Every row comes from one small tree of marks. Brackets hold a mark, then the marks that hang from it, in alphabetical order. Every link used is in the known rows. Which tree was each row made from?
Known rows
{mumaz lolefe}: [-0.03 -0.13 -0.05  0.04  0.02 -0.13  0.08  0.02  0.04  0.03  0.05  0.09
  0.07  0.01  0.19 -0.06]
{mumaz {lolefe {molen malutag}} safolot}: [-0.04  0.12 -0.15 -0.10  0.13  0.14  0.14 -0.01  0.06  0.12  0.15  0.06
  0.05 -0.05  0.05  0.07]
{lolefe {molen {gera fotodo} malutag} {mumaz safolot}}: [ 0.01  0.18  0.13  0.01  0.02  0.30 -0.12 -0.29  0.04  0.05  0.04 -0.07
  0.28 -0.05 -0.53  0.24]
{mumaz {lolefe {molen {gera {fotodo fofu}} malutag}} safolot}: [ 0.21  0.15 -0.08  0.09  0.09  0.17 -0.08 -0.25  0.05  0.05  0.07  0.08
  0.24 -0.01 -0.11  0.06]
{gera {molen {lolefe mumaz} malutag}}: [ 0.45 -0.11  0.33  0.06  0.30  0.06 -0.38 -0.06  0.14  0.14  0.25 -0.03
  0.17  0.02 -0.12 -0.01]
{gera fotodo molen}: [ 0.28 -0.12  0.32  0.09  0.20  0.41  0.05 -0.28  0.09 -0.02 -0.04 -0.15
 -0.01 -0.09 -0.05  0.05]
{lolefe {molen malutag} {mumaz safolot}}: [ 0.10  0.19  0.03 -0.11  0.06  0.23 -0.08 -0.02 -0.06  0.10  0.13 -0.14
  0.11 -0.03 -0.41  0.16]
{molen lolefe}: [ 0.08 -0.02  0.17  0.02  0.07 -0.09 -0.02  0.04  0.07  0.05 -0.06  0.05
  0.08  0.01  0.12 -0.03]
{gera molen}: [ 0.20 -0.07  0.16  0.04  0.13  0.18  0.00 -0.09  0.08  0.01  0.08 -0.10
 -0.07 -0.06 -0.03  0.00]
{gera {fotodo fofu} {molen {lolefe {mumaz safolot}} malutag}}: [ 0.85  0.03  0.54  0.08  0.32  0.33 -0.32 -0.23 -0.01  0.16  0.11 -0.22
  0.28  0.00 -0.34  0.03]
{malutag {molen {gera fotodo} {lolefe mumaz}}}: [ 0.08  0.00  0.40  0.10 -0.05  0.00 -0.02 -0.11  0.01  0.01  0.06 -0.12
  0.31 -0.03 -0.36  0.23]
{mumaz {lolefe {molen {gera fotodo} malutag}} safolot}: [-0.12  0.11 -0.05  0.02  0.09  0.21  0.12 -0.29  0.16  0.06  0.05  0.13
  0.22 -0.06 -0.06  0.14]
{gera fotodo {molen malutag}}: [ 0.34 -0.07  0.19  0.04  0.36  0.42 -0.18 -0.30  0.16  0.04  0.14 -0.02
  0.02 -0.05  0.01  0.03]
{fofu fotodo}: [-0.15  0.08  0.09  0.08  0.01  0.00  0.11  0.03 -0.04 -0.05  0.05  0.05
 -0.03 -0.12  0.05  0.02]
{malutag molen}: [-0.01  0.09  0.01 -0.08 -0.05  0.06  0.18  0.13 -0.07 -0.01  0.15 -0.13
 -0.07 -0.04 -0.10  0.15]
{molen {gera {fotodo fofu}} {lolefe {mumaz safolot}} malutag}: [ 0.47  0.11  0.33  0.11  0.09 -0.02 -0.38 -0.22  0.00  0.12  0.06 -0.01
  0.45  0.07 -0.41  0.05]
{malutag {molen {gera {fotodo fofu}}}}: [ 0.23  0.12  0.08  0.10 -0.08  0.09 -0.04 -0.12 -0.09 -0.08  0.07 -0.10
  0.14 -0.01 -0.27  0.14]
{molen gera lolefe}: [-0.09  0.01  0.12  0.09 -0.03 -0.25 -0.09 -0.04  0.16  0.01 -0.02  0.16
  0.20  0.03  0.02 -0.01]

Which tree is each row?
[ 0.36 -0.13  0.47  0.12  0.28  0.32  0.03 -0.24  0.16  0.03 -0.09 -0.10
  0.08 -0.08  0.08  0.01] | {gera fotodo {molen lolefe}}
[ 0.06  0.14  0.49  0.02 -0.11  0.08  0.20 -0.12 -0.02  0.06  0.02 -0.22
  0.33 -0.07 -0.51  0.29] | {malutag {molen {gera fotodo} {lolefe {mumaz safolot}}}}
[ 0.34  0.21  0.09  0.07  0.02  0.25 -0.30 -0.26 -0.08  0.04  0.06 -0.11
  0.30 -0.01 -0.58  0.16] | {lolefe {molen {gera {fotodo fofu}} malutag} {mumaz safolot}}
[-0.10  0.09 -0.03 -0.05 -0.03  0.13  0.36  0.01 -0.01  0.05 -0.04 -0.08
  0.02 -0.09  0.01  0.09] | {mumaz {lolefe molen} safolot}
[-0.27  0.12 -0.08  0.01 -0.14 -0.03  0.29 -0.07  0.08  0.03  0.00  0.04
  0.13 -0.08 -0.10  0.11] | {mumaz {lolefe {molen gera}} safolot}
[-0.11  0.11  0.13  0.02 -0.08 -0.18  0.09  0.08  0.09  0.00  0.14  0.04
  0.13 -0.01 -0.07  0.13] | {malutag {molen gera lolefe}}
[ 0.40  0.18  0.46  0.08 -0.11  0.04  0.02 -0.09 -0.13  0.05  0.03 -0.27
  0.35 -0.02 -0.56  0.22] | {malutag {molen {gera {fotodo fofu}} {lolefe {mumaz safolot}}}}
[ 0.07 -0.02  0.12  0.08  0.07 -0.28 -0.46 -0.05  0.14  0.09  0.20  0.20
  0.35  0.10 -0.19  0.02] | {molen gera {lolefe mumaz} malutag}
[ 0.16  0.16  0.39 -0.11 -0.08  0.01  0.24  0.16 -0.11  0.13  0.11 -0.29
  0.16 -0.05 -0.39  0.23] | {malutag {molen {lolefe {mumaz safolot}}}}
[ 0.17  0.01  0.30 -0.02 -0.02 -0.07  0.02  0.17 -0.08  0.06  0.14 -0.19
  0.14 -0.01 -0.24  0.17] | {malutag {molen {lolefe mumaz}}}
[ 0.51 -0.02  0.58  0.02  0.32  0.37 -0.12 -0.27  0.11  0.17  0.10 -0.18
  0.24 -0.05 -0.28  0.10] | {gera fotodo {molen {lolefe {mumaz safolot}} malutag}}
[ 0.50 -0.02  0.23  0.19  0.14 -0.09 -0.61 -0.21  0.04  0.06  0.10  0.10
  0.44  0.11 -0.26 -0.02] | {molen {gera {fotodo fofu}} {lolefe mumaz} malutag}
[-0.04  0.04  0.00  0.05  0.13 -0.24 -0.31 -0.06  0.22  0.07  0.16  0.30
  0.22  0.08  0.07 -0.04] | {molen gera lolefe malutag}
[ 0.13  0.08  0.36  0.05  0.10  0.03 -0.20 -0.26  0.12  0.13  0.05  0.04
  0.42  0.02 -0.36  0.12] | {molen {gera fotodo} {lolefe {mumaz safolot}} malutag}
[ 0.10 -0.10  0.39  0.17  0.00 -0.07 -0.20 -0.23  0.09  0.02 -0.10  0.01
  0.37  0.02 -0.27  0.08] | {molen {gera fotodo} {lolefe mumaz}}
[ 0.06  0.12  0.22 -0.01  0.02 -0.20 -0.23 -0.07  0.11  0.15  0.17  0.09
  0.36  0.06 -0.35  0.07] | {molen gera {lolefe {mumaz safolot}} malutag}
[ 0.04  0.16  0.16 -0.06 -0.10  0.21  0.14  0.00 -0.12  0.05 -0.04 -0.27
  0.07 -0.09 -0.46  0.18] | {lolefe molen {mumaz safolot}}
[-0.01  0.04  0.25  0.05 -0.13 -0.22 -0.05  0.09  0.00  0.03  0.18 -0.08
  0.25  0.01 -0.35  0.19] | {malutag {molen gera {lolefe mumaz}}}
[ 0.16 -0.07  0.27  0.14  0.15 -0.06 -0.42 -0.24  0.15  0.07  0.08  0.14
  0.41  0.06 -0.21  0.06] | {molen {gera fotodo} {lolefe mumaz} malutag}
[-0.03  0.02 -0.02  0.07  0.12  0.09 -0.25 -0.29  0.16  0.00  0.09  0.21
  0.20  0.04 -0.07  0.04] | {molen {gera fotodo} malutag}
[ 0.23  0.09  0.27 -0.07  0.12 -0.04 -0.17  0.01  0.02  0.19  0.13 -0.02
  0.25  0.05 -0.25  0.06] | {molen {lolefe {mumaz safolot}} malutag}
[-0.11  0.08  0.11  0.04 -0.08  0.13  0.15 -0.15  0.02 -0.07  0.07 -0.06
  0.10 -0.06 -0.21  0.22] | {malutag {molen {gera fotodo}}}
